Each row comes from the steps of one path. Every step used is in the known rows, and no mark comes twice. Write the path behind each row, first mark first.
In the rows, zero is written as 128.
Known rows:
zeko/gemadil/dape/guko/momu: [155 104  93 150 116 143 128 163 166 127 130 112 120  97 123 123 103 131
 109 159 128 135 121 127 131 119 117 135  96 115 130 108]
zeko/gemadil: [161 119 112 133 112 115 135 126 120  91 115 156 121 114 126 142 143 123
 111 116 134 102 155 138 146 131 168 143 106 108 141 121]
kame/guko: [152 127 125 133 133 128 135 114 120 124 119 131 141 130 115 124 123 137
 127 132 124 119 152 135 138  65 130 125 106 138 151 127]
dape/guko/tipe: [137 111 122 126 122 132 141 162 162 109 132 161 123 107 131 154 110 136
 126 124 107 135 107 128 122 126 149  92 134 105 133 121]
vifu/guko: [153 122 134 126 102 113 110  95 108 112 120 147 121 142 129 135 134 134
 126 142 142 154 126 141 129 142 134 112 128 158 142 109]
kame/guko/momu/gemadil/vifu: [101 152  87 164 175 139 114 119 156 174 121  77 193 127 121  92 140 131
 128 156 133 172 139 116 129  79  74 120  86 126 146 111]
vifu/guko/momu/gemadil/dape: [123 137 110 133 157 135  88  93 151 157 121  84 140 147 124 104 161 125
 127 160 129 186 119 124 125 168  76 137 117 139 130 120]
vifu/guko/tipe/gemadil: [136 137 141 118 129 114 130 136 128 113 135 138 126 164 136 129 152 121
 150 128 137 107 115 132 124 145 117 115 150 161 118 138]
dape/guko/vifu: [ 98 103 121 137 110 120 127 158 121 134 117 144 105  89 140 134  88 142
 128 129 124 166 130 134 131 124 150  85 131 132 143  99]
kame/guko/tipe/gemadil/vifu: [125 144 128 141 167 134 146 157 156 131 140 117 170 134 122 103 119 128
 143 145 117  83 142 120 126   4  93 124 122 126 135 141]
tipe/guko: [161 130 136 127 108 121 116 120  95 132 120 164 139 132 130 128 131 126
 115 114 158 126 128 126 135 139 127 132 112 148 130 137]
momu/guko/tipe/gemadil/vifu: [117 143 129 142 133 130 123 132 129 121 140 119 119 128 128 141 112 124
 136 155 127 128 116 108 119  76 128 127 140 123 108 151]
zeko/gemadil/dape: [171 106 118 127 130 131 127 124 142  90 121 143 106 103 116 129 131 124
 102 138 111  97 158 135 146  79 148 168 107  80 142 133]
dape/guko/momu/gemadil/kame: [ 99 116 109 139  75 141 130 127 102 172 129  84 111 113 141 130 125 129
 126 139 146 193 106 130 119 237 134 133 133 129 126 107]
momu/gemadil/zeko: [ 94 145 160 116 143 128 129  84  93  99 123 135  95 129 130 165 136 123
 110 117 119 118 128 129 129 193 144 147 136 107 120 111]
vifu/guko/tipe/gemadil/dape: [143 127 150 111 146 130 119 135 149 116 142 126 115 157 125 117 141 121
 143 147 115  99 120 129 123  95  96 145 152 136 120 149]
zeko/gemadil/kame: [158 112 115 132  74 121 151 115  87 105 128 130  92 116 128 141 141 122
 117 113 128 103 157 148 140 158 207 168 128  92 133 124]
kame/guko/tipe: [150 138 110 132 171 131 146 141 168 120 130 130 156 140 113 129 145 132
 141 113  95 103 148 128 131  50 148 109 116 106 136 142]
tipe/gemadil/dape: [152 111 170 103 121 134 117 127 127 113 119 142  98 117 124 121 110 122
 115 144 134  97 132 134 135  65  98 173 135 138 134 155]
kame/guko/tipe/gemadil: [137 145 136 125 155 128 154 156 141 125 135 121 149 152 121 117 142 124
 149 117 122  71 142 125 132  66 116 131 131 143 128 157]
gemadil/zeko/guko/dape: [107 135 141 105 128 124 137  91 102 115 147 146 131 147 118 134 113 141
 135  81 103 103 138 123 121 152 172 120 152 108 111 133]
zeko/guko/momu: [149 116  86 124  99 119 121 116 150 151 116 126 172 126 125 105 133 129
 135 107 146 148 111 123 129 133 125 110 111 163 102 130]
tipe/gemadil/dape/guko: [138  93 164 114  85 143 126 150 112 120 132 137  87 102 131 124  69 132
 111 168 142 113 115 130 128  98  83 154 135 146 139 131]
dape/guko: [138 100 136 127  79 130 129 136 117 113 119 160 109  97 133 151  86 141
 110 142 138 150 112 136 129 132 134 110 122 133 148 105]
vifu/guko/momu: [149 139 113 140 124 119 105 112 150 141 114 121 146 148 131 128 145 130
 136 139 149 183 110 137 120 154 118  93 116 183 126 114]
vifu/guko/dape: [131 137 139 122 139 115 105 100 129 129 132 147 133 157 126 124 147 144
 138 117 121 166 145 136 125 150 150  99 142 124 160 130]

Which path is each row?
[118 145 107 139 105 131 118 111  76 187 128  88 141 147 137 110 171 115
 133 113 166 166 118 120 125 241 123 155 124 142 107 136]
tipe/guko/momu/gemadil/kame
[110 130 117 146 162 117 134 135 127 144 115 116 139 123 121 110 127 138
 143 116 110 134 168 133 139  53 147 100 115 137 148 122]
kame/guko/vifu
[150 120 155 101 163 135 130 155 172 108 132 144 111 126 122 125 135 117
 131 126 103  81 128 127 130  58 115 156 147 106 121 168]
guko/tipe/gemadil/dape
[103 139 102 148 163 132 101 117 170 158 109 112 171 106 132 113 143 124
 117 147 133 188 121 119 127 123  92 120 101 113 136 112]
guko/momu/gemadil/vifu
[126 137 119 123 111 126 135 103 129 126 130 118 145 136 124 137 117 128
 132 103 134 119 104 123 118 155 140 112 125 164  78 114]
gemadil/zeko/guko/momu
[ 97 131 113 140 125 121  97  82 105 137 125 121 150 134 134 113 136 133
 117 171 140 180 131 126 128 145  92 125 119 117 152  90]
momu/gemadil/vifu/guko
[103 124 102 141 116 133 115 135 139 160 116 110 137 109 139 129 122 131
 118 145 149 189 103 120 124 206  96 111 111 140 134 103]
dape/guko/momu/gemadil
[ 94 139 166  97 113 120 145 106  80 118 152 134 126 157 125 121 109 133
 141  81 131  72 137 119 122 163 139 140 165 146 104 143]
tipe/gemadil/zeko/guko/dape
[127 132 139 127 157 127 134 158 167 114 130 153 149 113 134 127 124 120
 132 133 121  99 124 125 124  49 111 123 136 114 127 142]
guko/tipe/gemadil/vifu
[118 135 123 139 138 111 115 140  96 150 115 149 135 120 135 113 132 127
 132  99 145 144 144 125 137 131 141 105 120 146 125 131]
tipe/guko/vifu
[ 93 141 122 128 144 134 137  92  85 168 143  79 131 157 116 104 160 141
 143 104 102 146 178 128 131 160 162 156 146  80 164 147]
momu/gemadil/kame/guko/dape
[126 117 145 120 107 128 148 177 138 114 137 151 113 117 139 141 103 128
 134 131 134  99 104 125 122 136 118 114 147 139 124 133]
dape/guko/tipe/gemadil
[115 163 167 123 167 135 168 142 121  98 149 116 119 161 121 148 124 122
 146 112 110  41 135 125 121  90 130 131 145 143 101 139]
kame/guko/tipe/gemadil/zeko
[123 154 105 142 144 125 102 120 118 171 116 113 168 144 135 110 169 117
 124 114 171 166 117 111 131 220  89 132 102 151 114 133]
tipe/guko/momu/gemadil
[112 133 109 129 110 130 123 104 121 163 116  88 120 128 136 126 167 118
 130 115 135 175 124 135 126 206 150 150 132 122 124 129]
guko/momu/gemadil/kame
[118 155 182 108 156 127 154 142 131  81 138 151  97 143 133 170 127 115
 135 100 113  56 115 129 120 134 153 128 158 130  93 140]
guko/tipe/gemadil/zeko
[112  91 102 148 127 130 135 167 131 116 130 125  94  81 128 119  92 135
 117 146 107 126 156 130 140  98 148 128 114  88 142 102]
zeko/gemadil/dape/guko/vifu
[133 130 145 116  91 120 146 126  93 127 148 111 100 166 139 129 153 118
 157 123 135 109 117 141 118 170 158 138 175 147 110 142]
vifu/guko/tipe/gemadil/kame
[142 122  98 159 112 115 120 108 113 107 133 133 145 126 129 119 125 132
 115 166 142 134 146 135 136 107 128 121 103 117 147  86]
zeko/gemadil/vifu/guko
[143 113  92 107 120 117 140 128 153 119 133 154 162 129 121 121 144 129
 141  90 108 108 123 120 131 105 157 115 133 103 105 141]
zeko/guko/tipe
[147 100 129 118 141 147 131 160 181 113 138 150 111 100 121 143  98 136
 118 144  85 128 112 126 122  73 129 119 132  76 134 132]
gemadil/dape/guko/tipe
[140 141 138 125 145 121 109 124 114 147 132 164 150 144 124 118 143 136
 127  91 136 136 144 121 130 157 143 119 129 116 146 157]
tipe/guko/dape
[152 119 129 130  91 135 149 104  84 138 132 104 113 137 118 121 125 135
 133 127 120 121 153 144 133  84 168 151 130 126 145 133]
gemadil/kame/guko
[118 141 106 132 152 125 107 115 154 151 104 115 150 122 132 128 166 121
 123 117 140 173 122 125 130 187 115 124 110 133 130 128]
guko/momu/gemadil
[ 80 146 132 141 127 141 131 124 121 133 130 104 111 122 138 161 105 130
 115 136 135 158  95 120 113 234 113 113 125 142 107  88]
dape/guko/momu/gemadil/zeko
[122 141 200 109 113 126 142 116  86  85 127 147  83 134 134 165 103 119
 120 123 142  76 120 136 126 145 133 145 151 166 107 127]
tipe/gemadil/zeko
[108 110 118 118 154 148 124 144 163 126 138 129 116 107 125 133 124 131
 117 148  89 140 119 115 126 132 107 138 131  55 137 128]
momu/gemadil/dape/guko/tipe
[137 106 146 128 105 148 119 168 152 146 127 112 112 108 132 115  80 127
 120 164 152 138  96 126 120 108  68 137 124 172 121 132]
tipe/gemadil/dape/guko/momu
[141 133 146 109 144 120 139 154 152 108 125 157 124 131 133 139 145 116
 138 108 125  87 123 130 130 112 136 131 146 130 119 158]
guko/tipe/gemadil
